(in the rows, 128 means zero)
Known rows, with every step that occurs
r, w, n, g: [ 78 166 112 176  81 132 131 133 107 140 173 146 134  99 113 144 148  95
 172  98 141 118 118  83  82 169 126 145 105 179 102 151 131 122 187 125
 138 138 103 144 164 185 128 104 118 100 163 131 108 132 123 156 115 160
 133 161]
k, p, a, c: [149 116  96 105 209 128  80 111 105 174  89 123 187 180 105 121 186 135
 123 155  90  82 174 134 106  98 181 125 167  80 119 142  33 165 125 115
 102 100 149 153 153  88 138 164 152 169 147 118 121 138  95 116 126  77
  95 140]
r, w: [ 92 121 116 154 100 161 126 130 144 112 133 143 166 127 144 138 127 151
 140 115 130 135 118 126 108 148 103 130 145 142 112 147 154 105 137 149
 140 150 121 165 147 148 117 116 125 116 111  96 111 113 106 159 132 120
 130 129]
g, n, w: [110 155  91 171 133 161 141 143 154 135 151 128 173 110 100 133 138 120
 146 131 154 114 102 139  86 144 129  93 140 182 116 143 100 104 157 162
 164 121 113 121 129 132 147  88 101 107 117 119 100 127 120 146 148 149
 151 143]
p, a, c, g, n, y: [ 94 181 113 125 179 150 118 137 133 176 174 120 170 121  84 140 170 133
 154  80 113  77 137  96 119 116 122 135 123 130 132 139  80 143 163 149
 134 124 173 161 133 102 145 112 133 159 164 194 123 162  98 112 107 135
 166 177]
g, c: [118 125 145 114 115 141 132  96 103 140 142 129 136 181 126 152 150 140
 116 112 124 144 128 113 148  79 153 134 126  98 111 137 117 146 122 125
  99 116 160 126 116 104 119 158 130 144 148 112 124 132 138 110 122 114
 106 150]
k, p, a, c, g: [126 114  95  98 222 126  60 125  92 174 122 125 167 172  96 105 187 140
 113 140  96  70 161 130 127 129 155 146 149  67  98 168  33 204 149 142
 121 109 164 160 143  93 120 170 139 163 144 117 138 166 101 117 106 116
 135 174]
b, a, c, g, n, y: [106 193 120 145 189 155 114 148 153 180 160 122 161 136  84 130 164 110
 167  80 134  76 109  94 119 111 133 156 144 135 109 143  86 151 173 144
 136 136 165 164 119 120 131 128 116 145 161 190 124 166 101 105 107 152
 179 175]
e, y, n: [ 82  89 166 110  94  78 164 136 154 130 126 119 159 115 157  97  85 151
 183 112  99 113 157 112  95  89  80 129 137 162 170 120 166 157 127 145
 159 166 148 105 162 159 136 109 144 103 151 149 121 115 147 128 106 195
 135  99]
p, a, c, g, n: [ 98 155  89 104 173 149  97 155 113 172 156 141 168 140  94 105 182 133
 172 113 100  69 151 126 102 109 138 126 139 106 119 174  32 170 162 146
 149 101 177 158 125  80 116 133 133 144 150 149 116 146 111 113 105 137
 167 169]
r, w, n, y: [ 83 178 115 176  85 139 165 143 146 152 173 118 168 102 123 153 119 123
 171  72 125 126 117  86  98 145  96 163 124 181 112 124 187  82 158 137
 151 176 110 172 157 169 150  74 113 111 157 149 124 131 121 161 125 148
 125 159]
c, g, n, w: [101 151  86 162 150 159 121 152 143 137 165 129 168 110  89 122 145 124
 140 125 150 104 102 136  94 157 119 108 134 168 102 160  89 133 171 178
 172 124 128 127 122 129 137  93  92 109 117 119 111 149 121 145 135 164
 171 163]
x, b, a: [115 158  95 157 191 160  91 162 138 132  66 146 124 167 141 133 157 116
 151 153 163  84 106 107 112  89 147 155 145 103 102 171  83 155 141 129
 111 111 111 149 106 171  92 162 156 159 154 149 124 170 130  92 142 134
 174 113]
r, w, n, b: [ 76 152  67 196  79 116 136 182 147 127 156 138 141 138 146 131 140 116
 174 122 141 132 121  96  62 133 147 159 125 194  77 164 134 100 138 114
 172 144 101 144 127 177 107 110 107 117 147 118 107 111 133 185 127 158
 165 127]
b, a, c, g, n, w, r: [102 176  95 172 171 174 130 145 163 139 141 130 182 129 104  79 172 143
 156 123 141  98 113 135  68 124 152 117 176 173  98 195 115 147 185 169
 156 154 121 170 112 134  89  92  90  90 125  92  77 159 127  99 146 149
 175 187]
x, b, a, c, g, n: [ 92 174  86 129 192 168  86 185 123 174 127 156 152 167 104 109 180 110
 202 127 137  57 117 112 103  91 142 148 154 107  99 186  26 184 176 153
 153 103 163 168 112 111  94 147 134 140 161 148 120 168 117  93 113 155
 198 149]
y, n, w, r: [ 86 131 125 169 101 139 172 124 154 102 141 121 166  89 141  89 118 160
 152 136 130 150 122 140  64 137 116 111 156 206 143 146 189 124 173 170
 165 172 101 145 143 163 110  57 107  72 113  95  85 144 142 125 153 161
 128 156]
h, y, e: [102  99 184  92 103  81 153 110 153 110 119 100 159 135 131 104 104 136
 147 110 120  67 105 122 137  88  76  70 109 130 169 144 183 101  78 167
 142 191 167 115 137 144 173 133 149 119 133 132 123  90 148 133 135 108
 159  88]
a, p: [138 148 125 117 168 153 103 143 128 158 113 102 160 135 119 151 153 132
 130 139 111 133 144 149 143 133 157 129 159  98  98 118 119 152 145 114
 103 108 154 147 141 117 122 129 131 152 112 131 121 128 141 131 132 101
 111 141]
r, w, n: [ 83 151  86 162  62 136 157 161 132 142 151 139 170 109 143 123 124 128
 188 107 120 131 131 115  79 147 103 161 137 167  99 157 163  93 153 131
 171 158  97 173 158 161 123  86 111  92 141  93 113 108 137 173 126 153
 118 146]
p, a, c, g: [111 124 106 106 208 133  77 131  94 155 132 123 151 165 103  92 184 137
 118 124  97  73 161 114 128 115 137 144 130  75  96 169  50 197 142 153
 132 117 169 157 146  83 106 162 137 165 145 126 121 175 106 110 110 126
 144 170]
g, n, b, a: [113 168  75 178 171 137  98 173 179 137 111 145 131 156 125 118 169 106
 157 138 159  90 100 112  82 101 187 152 142 156  94 176  64 138 139 103
 126  99 122 124  76 161  99 158 113 147 143 167 107 129 126 127 127 149
 204 128]
a, p, k: [151 161 120  81 183 150  95 129 128 163 105 102 154 124 114 166 194 148
 125 153 115 118 168 171 156 162 174 110 151 104  75 130  75 172 154  90
  85  79 150 156 127 124 117 161 137 170 126  93 133 133 118 143 127  95
  91 167]
g, c, a: [117 119 122 129 165 131 102 125  93 116 136 119 150 184 118 132 164 161
 106 109 104 109 131 124 138 101 134 134 136  92  81 135  85 162 111 133
 101  95 142 114 121  90  90 189 128 193 154 136 147 153 112  97 114 116
 109 133]
g, n, w, r: [100 172 100 166 111 163 163 137 160 120 155 131 171  91 124 108 140 155
 152 121 140 135 114 142  67 138 135  91 157 197 133 165 158 101 169 162
 154 153 107 156 116 145 116  55  99  78 115  99  84 130 140 120 152 142
 153 170]
r, w, n, b, a, p, k: [121 187  74 137 180 156  86 166 161 165  96 112 169 138 124 156 214 137
 154 148 130 101 154 154 111 156 198 149 163 134  28 173  70 164 163  79
 103  89 123 178 118 171  89 166 122 169 143  86 114 131 118 170 129 114
 124 178]
h, y, n, b, a, c, g: [ 93 117 128 137 194 102  77 161 142 142 123 120 141 190 109  69 167 110
 172 123 121  60 121 107  98  88 139 166 142 116  83 177  72 213 148 155
 156 150 167 147 136 133  88 188 125 143 159 145 119 171 119 111 107 175
 188 143]
w, n, y, h: [ 95 156 170 138  99  90 148 105 139 144 157  95 147 107 127 121  84 104
 157  93 109  94 130  81 122 111  89 123 137 165 150 121 195 112 134 149
 124 192 136 126 148 155 157  73 132 101 141 169 147 111 152 140 126 143
 152 128]

Rows
[ 79 120 163 131 102 131 133  87  87 138 158 138 124 156 115 151 148 122
 148 109 130 141 125  88 122  93 147 141 106 134 127 123 108 175 169 130
 101 111 168 107 147 138 120 153 139 130 168 156 113 153 131 108 110 155
 112 157]
y, n, g, c
[100 171 100 162 147 166 143 141 145 140 163 127 178 118 104  88 161 144
 156 116 133 114 117 136  73 131 140 104 167 178 108 179 129 135 183 179
 166 155 130 169 124 123  99  73  94  85 122  87  87 150 129 108 143 147
 163 183]
a, c, g, n, w, r
[130 129 108 118 192 133  96 120 107 153 102 120 164 169 111 105 182 131
 128 139  93  80 170 116 112  84 155 121 146  92 117 144  51 153 119 127
 117 113 157 153 157  79 114 157 154 175 147 129 100 145 104 109 129  90
 108 137]
p, a, c
[ 99 144  53 139 186 119  73 169 133 172 146 143 157 168 104 127 193 129
 151 145 125  82 138 118  79 114 194 135 142 135  96 178  10 168 147 118
 145  80 158 133 100 119 117 150 126 160 152 155 126 137 107 143 108 137
 195 148]
k, p, a, c, g, n, b
[ 78 155 131 156  80 149 132 102  85 150 179 140 141 156 111 161 165 115
 155  85 134 134 122  75 112 109 149 149 108 141  86 152 120 142 173 123
 106 122 141 138 146 153 120 136 122 121 175 115 106 137 134 132 112 141
 113 177]
r, w, n, g, c
[134 139 114 127 206 144  79 164 119 139 113  96 170 146 110 142 167 149
 119 134  93 107 145 158 140 142 149 130 165  91  71 115  92 167 135 122
  99  87 146 136 142 103  96 159 133 197 118 144 138 142 118 114 124 102
 107 130]
c, a, p
[109 144  76  95 189 145  84 148 115 187 142 145 182 147  90 116 188 137
 167 127 103  71 153 139 100 122 158 128 154  96 121 174  14 179 166 137
 137  89 169 158 123  87 131 137 128 142 149 136 132 143 103 118 102 129
 157 171]
k, p, a, c, g, n
[112 141 148  77 185 124  81 117 112 148 125  94 162 145  97 163 212 161
 146 126  92  92 164 158 137 139 158 107 135 102  70 128  61 211 162 105
  69  72 170 133 149 129 104 200 149 199 172 133 142 157 109 117 104 118
  90 168]
h, y, n, g, c, a, p, k
[ 83  84 166 100  81  79 158 134 152 112 129 118 147 111 140  97  97 138
 197 120 101 113 135 137  84 100  79 120 121 152 176 118 167 145 128 151
 160 171 145 121 166 151 141 118 150 104 151 160 129 123 144 127 117 174
 130 103]
h, y, n
[113 152 134  93 195 143  80 121  98 155 120 101 159 141 100 166 215 156
 135 136  98 106 168 154 145 152 171 121 145 107  60 125  43 214 174  99
  75  57 164 135 144 123  90 196 141 202 158 122 139 163 101 121 108 119
  83 176]
y, n, g, c, a, p, k
[ 97 157 106 153 166 164  84 150  94 151 147 106 186 162 104 163 191 143
 142 104  97 114 141 123 122 135 156 149 158 104  41 134  92 173 166 123
  89  91 152 152 157 121  89 160 126 186 147 131 120 149 121 128 113 111
  99 166]
r, w, n, g, c, a, p
[ 88 101 141 163 120 106 158 131 160 118 129 103 181 115 133 107  93 140
 150 126 127 115 129 121  77 117  87 107 144 197 136 127 158 135 139 178
 174 168 119  97 167 166 150  91 119  99 130 119 101 130 138 150 135 190
 138 113]
e, y, n, w
[ 94 153  99 113 135 147 118 163 129 156 172 150 142 112 107 117 146 135
 171 109 125 102 120 134 115 138 118 130 122 126 127 165  80 154 168 147
 157 109 157 144 107 109 121 111 114 116 135 147 134 136 127 124 103 161
 180 162]
c, g, n
[ 97 139 175 128 127 115 164 105 145 133 136  97 161 124 124 137 101 129
 125  99 131  85  97  93 159 106  86 104 113 155 159 119 181  86 106 160
 138 183 164 122 132 146 170 108 138 135 128 164 124 116 127 140 135 108
 151 111]
n, y, e
[111 159  82 177 196 168 102 158 150 152 139 129 180 145  81 102 170 108
 149 129 152  74  99 129  88 130 144 123 158 154  78 175  55 154 176 176
 165 126 130 144 124 121 117 127  93 120 126 116  96 161 109 127 139 160
 179 165]
b, a, c, g, n, w
[107 178 107 114 173 160  83 132 102 160 134 108 174 145  98 174 227 156
 142 119 105 103 168 144 136 166 173 125 146 111  26 148  57 184 176  96
  77  68 143 164 147 135  90 180 130 191 160  91 132 150 101 144 111 105
  82 193]
r, w, n, g, c, a, p, k
[ 77 115 176 126  98  88 127 111 123 116 157 128 116  99 111 128 125 107
 182 108 127 106 118 102  87 132 105 115  91 168 161 117 139 165 169 142
 130 145 140 102 175 177 145 126 148 109 168 187 120 150 129 120 107 180
 145 126]
h, y, n, g
[ 91 161  80 156 155 125  96 184 138 153 164 139 133 167 108 117 174 107
 172 127 141  95 118 106  94 108 173 141 133 158  85 167  47 158 153 131
 169 103 165 128  99 119  97 145 115 141 150 158 118 140 116 136 108 159
 206 136]
a, c, g, n, b
[105 173 103 114 191 143 101 129 133 194 166 122 186 132  81 152 174 136
 151  93 112  79 139 107 115 127 142 138 141 118 130 142  63 152 168 139
 119 113 167 161 130 109 161 116 134 157 159 185 142 156  94 121 103 128
 156 181]
k, p, a, c, g, n, y
[ 99 126 153 120 185 123  90 136 107 148 134  91 182 166 110 147 169 157
 139 104  86 102 158 121 134 102 145 130 157  98  79 119  95 207 151 131
  84  93 178 112 158 119  99 173 146 193 158 164 129 151 131  97  98 135
 108 142]
e, y, n, g, c, a, p
[106 132 136 142 167 131  88 113  78 118 152 125 134 174  99 144 178 141
 103 101 116  99 121 102 134 116 143 130 120 106  81 131  70 174 139 130
  84  84 143 104 129 111  93 195 129 191 166 159 140 168 102  89 104 123
 116 146]
n, g, c, a
[100 147  73 154 186 164 103 147 127 150 152 125 188 131  85 112 174 129
 137 130 130  77 128 135  85 134 134 104 140 149  97 169  48 148 165 180
 163 114 139 137 138 102 134 109 109 136 124 121  96 158 105 134 133 142
 163 168]
p, a, c, g, n, w
[113 139  63 145 199 157  90 141 129 168 142 127 202 138  79 124 179 134
 132 143 130  76 127 145  80 146 155 106 158 137  98 172  31 156 170 167
 150 103 134 141 136 111 151 111 107 133 128 108 113 151  98 145 133 134
 155 172]
k, p, a, c, g, n, w
[101 125 153 114 179 125  85 134 105 137 138  91 174 164 101 151 178 147
 148 108  88 104 141 136 125 108 143 124 144  92  84 114  97 199 150 134
  80  95 177 124 163 115 103 179 149 192 156 171 132 153 128 100 104 124
 104 139]
h, y, n, g, c, a, p
[102 164  73 173 185 139  83 180 169 141 127 145 127 157 118 111 175 110
 150 133 159  82  99 111  90 112 180 164 137 141  80 190  56 161 150 113
 136 101 131 129  73 155  94 163 108 149 147 166 115 146 124 125 116 165
 222 146]
c, g, n, b, a
[ 82 158 158 120 149 129 150 125 138 166 158 105 178 137 102 117 128 121
 165  89 125  56 104  90 150  91  93 108 130 148 148 139 130 113 134 171
 162 174 195 142 133 116 159 114 131 135 139 165 116 127 118 126 121 123
 178 132]
a, c, g, n, y, e
[106 143 155 133 121 142 115  81  84 142 161 134 117 169 102 168 168 115
 114 101 142 133 120  84 144  99 163 130 103 113 106 136 100 164 153 122
  77 102 159 110 127 127 124 165 133 144 167 140 115 152 128 105 111 126
 123 163]
n, g, c
[ 75 156 157 118 130 127 158 126 144 150 164 110 170 112 112 131 112 133
 152  87 131  68  95  97 148 112  84 105 113 154 159 141 150 105 134 171
 158 172 181 130 118 136 167  99 128 129 131 176 124 124 127 135 118 131
 185 133]
c, g, n, y, e
[ 82 116 140 141 154 121  99 118  81 115 150 124 138 165 109 131 165 146
 133 107 104 105 127 103 117 111 130 139 119 121  96 124  77 183 150 139
 102  92 147  98 146 117  88 185 134 182 170 169 136 171 104  92 101 152
 109 143]
y, n, g, c, a
[130 166  90 171 201 141  89 168 159 161  98 132 152 199 108  99 187  88
 175 143 140  70 120 106  86  63 195 151 174 139  78 165  36 157 136 114
 134 113 147 145 113 116  90 182 123 151 152 147  93 140 105 106 127 129
 173 125]
g, n, b, a, c
[112 126 129 165 194  99 103 158 168 150  86 116 158 207 128  80 158 102
 178 135 122  68 137  89  84  45 169 158 178 147  92 157  73 182 121 125
 143 145 150 129 141 142  93 182 133 144 164 145  94 137 120 106 119 162
 162 105]
e, y, n, b, a, c
[ 78 152 160 150  84 107 145 106 148 134 159  99 164 104 133 126  84 118
 163  84 108  98 126  80 112 121  76 124 144 173 145 132 209  99 140 161
 131 202 138 142 159 167 151  64 130  94 134 153 137 102 140 159 127 137
 152 127]
r, w, n, y, h
